Each row was made from one small tree. Brackets hold a mark, then the marks that hang from it, in the order of their numbers. Every link used is in the known rows. Write each row's tree.
Known rows
{Q713 Q473 Q560 Q927}: [ 0.81  0.25  1.20 -0.41  0.31 -1.51  0.29  0.33  0.43 -1.11  1.98  1.44
  1.34 -1.04  4.26  0.26 -1.46  2.37]
{Q813 Q799 Q871}: [-4.57  0.21 -0.85  0.75 -2.38 -0.19  0.76  0.01  0.77 -0.18  0.72 -3.52
 -1.78 -0.20 -1.51 -1.31  0.76 -1.51]
{Q713 Q294 Q473 Q560 Q927}: [ 1.08  1.27  0.14 -0.38  0.57 -0.72 -1.68  1.60  0.09  0.67  2.46  3.09
  0.34 -0.97  4.01  2.43 -1.74  1.71]
{Q713 Q473 {Q813 Q871}}: [ 0.16 -1.15  2.72  1.19  0.71 -1.13  4.23 -0.09  1.74 -5.34 -0.79 -3.13
  0.78  1.09 -0.39 -4.55  1.26 -0.32]
{Q927 {Q713 Q294 Q560}}: [ 0.38  1.51 -3.07 -1.16  2.53 -0.74 -3.27  1.69 -0.10  2.78 -0.21  3.70
 -2.60 -0.25 -0.22  1.07 -0.76  0.94]
{Q713 Q294 Q473 Q560 Q813 Q927}: [ 3.30  1.63  1.54 -0.67  0.24  0.15 -0.30  0.13 -1.12 -0.89  0.57  2.10
  1.97 -0.34  2.34  1.49 -0.84  1.14]
{Q713 Q473 Q560 {Q813 Q799} Q927}: [ 1.70 -0.03  1.78 -0.96 -2.34  0.69  1.20 -2.40 -2.33 -0.70  0.74 -1.35
  2.99 -0.42  1.61  1.60 -1.31  1.59]
{Q799 {Q813 {Q871 Q229}}}: [-4.73 -2.44 -0.81  0.86  0.79 -0.59  0.32  0.76  2.02 -1.50 -0.58 -2.27
 -5.80  1.37 -2.62 -2.03  4.09 -0.87]
{Q927 {Q713 Q294}}: [ 0.01  1.65 -2.19  0.59  1.59 -0.27 -1.74  1.89 -0.10  2.56 -0.52  2.25
 -1.28  0.19 -1.13 -0.16 -0.93 -0.59]
{Q560 {Q713 Q473 {Q813 Q871} Q927}}: [ 1.03 -0.78  2.48  2.27  1.04  0.14  1.51  0.67  1.15 -3.87  0.54 -0.88
  1.22 -0.47  2.97  0.63 -1.05  0.12]
{Q799 {Q813 Q871}}: [-3.63 -1.33 -2.10  0.38  0.31 -2.26  1.86 -0.08  2.62 -2.20 -0.50 -2.15
 -3.26  1.07 -1.53 -1.08  3.32 -0.89]
{Q227 {Q799 Q813}}: [-1.79 -3.92 -2.92 -1.49 -3.22 -1.27  1.41 -2.25  0.11  1.84 -0.45 -2.54
 -0.28  0.66 -3.42  0.92  2.34  0.23]
{Q560 Q713}: [-1.64  0.37 -0.39 -0.54 -0.97  0.37 -0.87 -1.11  0.96  2.11  0.06  0.18
  1.04 -1.50  0.66 -0.81  0.14 -1.44]
{Q560 {Q713 Q927}}: [-0.97  1.55 -0.01  0.79 -1.02  0.53 -1.66  0.21  0.07  1.96  0.91  1.22
  1.54 -2.12  2.83  1.74 -1.28 -1.00]
{Q871 Q229}: [-2.96  0.04  1.59  0.29 -1.10  0.88 -0.36  0.13  0.06  1.43 -0.35 -1.10
 -1.10 -0.21 -1.53 -4.36  1.78 -1.34]
{Q813 Q799 {Q871 Q229}}: [-5.87 -0.96  0.46  1.23 -1.86  1.45 -0.64  0.92  0.17  0.63  0.68 -3.65
 -4.40  0.08 -2.46 -2.22  1.61 -1.36]
{Q799 Q813}: [-1.96 -0.94 -1.82 -0.73 -1.20 -1.51  1.62 -2.17  0.96  0.38 -0.87 -1.21
 -0.17  0.58 -1.64 -0.98  2.73 -0.90]
{Q927 Q713}: [-0.38  0.46 -1.20  0.63  1.35 -1.09  0.35  0.71  0.24  0.83 -1.06  0.38
 -0.15  0.18 -0.81 -2.35 -0.69 -0.06]
{Q927 {Q713 Q294 Q473 Q560 Q813}}: [ 3.99 -0.43 -0.53 -1.13  3.15 -0.42 -0.31  0.22 -0.60 -0.65 -1.11  2.45
  0.14  0.89 -0.33  0.21 -1.00  1.89]
{Q713 Q560}: [-1.43  1.09 -0.50 -2.03 -0.48 -1.31 -0.41 -0.94  0.41  0.80 -0.31  0.47
 -0.15 -0.96  0.28 -2.28  1.09  0.10]
{Q560 {Q713 Q294 {Q813 Q799 Q871}}}: [-2.07  0.75 -1.12  0.09 -1.77  2.62 -1.77 -0.63 -0.66  1.43 -0.14 -1.54
 -1.52 -0.29 -2.22  2.62  0.52 -2.80]
{Q713 Q294 Q560 {Q813 Q799} Q927}: [ 0.57  3.18 -0.55 -1.12 -2.98  2.06 -2.30 -1.16 -3.67  2.70  0.12  0.53
  0.93 -0.76 -0.31  3.66 -0.70 -0.71]
{Q227 {Q799 {Q813 {Q871 Q229}}}}: [-4.70 -5.46 -1.89  0.11 -1.24 -0.34 -0.03  0.58  1.12 -0.12 -0.11 -3.55
 -5.85  1.47 -4.48 -0.27  3.94  0.15]

Which tree is each row?
[ 1.71 -0.65 -1.79 -0.85  3.41 -1.21 -1.65  1.69  0.72  0.98  0.85  3.38
 -1.50  0.19  1.43  1.27 -1.80  2.65]	{Q927 {Q713 Q294 Q473 Q560}}
[ 0.06 -0.68  0.00 -0.37  0.13  0.90 -1.43 -0.06  1.67  2.05  1.65  1.90
  1.14 -0.94  2.00  1.54 -1.21 -0.38]	{Q560 {Q713 Q294 Q473}}
[ 1.27  1.17  2.16  2.49  0.94 -0.07  1.40  2.43  0.62 -3.59  0.80 -0.14
  0.24  0.51  1.51  0.16 -0.52 -0.32]	{Q713 Q294 Q473 {Q813 Q871} Q927}
[ 2.20 -0.36  1.23 -0.47 -0.09  1.62  0.13 -1.43  0.23  0.47 -0.33  0.89
  2.87 -0.12  0.27  0.57 -0.38 -1.03]	{Q560 {Q713 Q294 Q473 Q813}}
[ 0.45  1.40 -1.16  1.69  2.83 -0.26 -0.05  2.71  0.20 -1.56 -1.90  0.34
 -2.74  1.36 -2.75 -1.22  0.35 -1.13]	{Q927 {Q713 Q294 {Q813 Q871}}}
[-3.69 -1.48  1.10  0.61 -1.44  3.41 -1.27 -0.95 -0.87  0.38 -0.91 -3.49
 -2.91  0.05 -2.90 -0.48  1.73 -2.29]	{Q560 {Q713 {Q813 Q799 {Q871 Q229}}}}
[ 3.51 -0.15  0.39  0.74  2.10  0.17  1.29  0.53 -0.53 -0.69 -1.30  1.01
  1.45  1.40 -1.09 -0.85 -1.17  0.40]	{Q927 {Q713 Q294 Q473 Q813}}
[ 3.11  0.41  2.59 -0.51  0.07 -0.61  1.69 -1.07 -0.83 -2.59  0.02  0.33
  3.00 -0.27  2.64 -0.66 -0.69  1.65]	{Q713 Q473 Q560 Q813 Q927}
[ 1.31 -0.18  0.25 -2.08 -2.10  1.28  0.08 -2.54 -1.77  1.04  0.26 -0.67
  1.58  0.28 -0.91  1.37 -0.11  0.48]	{Q713 Q294 Q473 Q560 {Q813 Q799}}
[ 1.12 -1.21  1.30 -2.07 -2.29  0.46  1.96 -3.89 -1.41 -0.60 -0.42 -2.43
  2.58  0.24 -0.68 -0.80  0.08  1.02]	{Q713 Q473 Q560 {Q813 Q799}}
[ 2.01  1.95 -0.83  0.46  1.17  0.62 -0.29  0.63 -1.36  1.07 -2.34  1.20
  0.44  0.95 -2.76 -1.03 -0.06 -1.07]	{Q927 {Q713 Q294 Q813}}
[ 0.43  0.00 -0.21 -1.63  0.50 -0.81 -0.88  0.20  0.99  0.75  1.40  2.13
 -0.06 -0.47  1.70 -0.09 -0.37  1.19]	{Q713 Q294 Q473 Q560}
[ 1.41  3.77  1.28  0.98 -1.68  1.18 -0.25  0.56 -2.05  0.82 -0.64  0.72
  2.28 -0.26 -0.18  0.07 -0.01 -2.03]	{Q713 Q294 Q813 Q927}
[ 1.40 -1.63 -0.72 -0.90  3.34 -2.12  0.31  0.41  1.17 -0.77  0.33  1.75
 -0.41  0.16  1.75 -0.80 -1.46  2.93]	{Q927 {Q713 Q473 Q560}}
[ 2.01 -1.93  0.34  0.13  4.50 -2.12  1.93  1.03  1.36 -4.97 -1.09 -0.17
 -1.87  1.42  0.16 -2.03 -0.27  2.38]	{Q927 {Q713 Q473 Q560 {Q813 Q871}}}
[ 1.32 -0.42 -0.95  0.85  2.46 -0.66 -0.16  1.98  0.84  0.76  0.63  1.97
 -0.03  0.63  0.59  0.19 -1.98  1.22]	{Q927 {Q713 Q294 Q473}}
[-3.45 -4.44 -3.19 -0.31 -1.62 -2.09  1.44 -0.27  1.67 -0.92 -0.08 -3.39
 -3.21  0.98 -3.39  0.66  2.97  0.35]	{Q227 {Q799 {Q813 Q871}}}
[ 1.25  1.85  1.45  0.62 -1.31  1.38 -0.33 -1.25 -1.17  0.36 -0.87  0.14
  3.02 -1.28  1.31  0.79 -0.41 -1.66]	{Q560 {Q713 Q813 Q927}}
[-0.10  2.25  1.27  0.59 -4.23  1.56  1.22 -2.15 -3.14  0.96 -0.46 -2.66
  3.36 -0.40 -0.88  0.31 -0.37 -1.56]	{Q713 {Q813 Q799} Q927}
[-0.26  3.42 -1.17 -0.66 -0.39 -0.09 -3.12  1.70 -0.79  2.50  1.40  3.14
 -0.69 -1.48  2.23  2.51 -0.65  0.08]	{Q713 Q294 Q560 Q927}
[ 0.84  0.55  0.53  1.06  0.06  0.98 -2.15  1.33  0.60  2.02  2.61  2.81
  1.57 -1.44  4.23  4.06 -2.65  0.21]	{Q560 {Q713 Q294 Q473 Q927}}
[ 3.11 -1.38  1.59  0.57  1.96 -0.72  3.26 -0.77 -0.02 -2.27 -1.92 -0.91
  2.64  1.40 -0.77 -3.08 -0.95  1.02]	{Q927 {Q713 Q473 Q813}}
[ 2.90  0.88  1.78  0.93 -0.24  1.86 -0.78  0.02 -0.58  0.41  0.75  1.65
  3.24 -0.74  2.66  3.07 -1.80 -0.52]	{Q560 {Q713 Q294 Q473 Q813 Q927}}
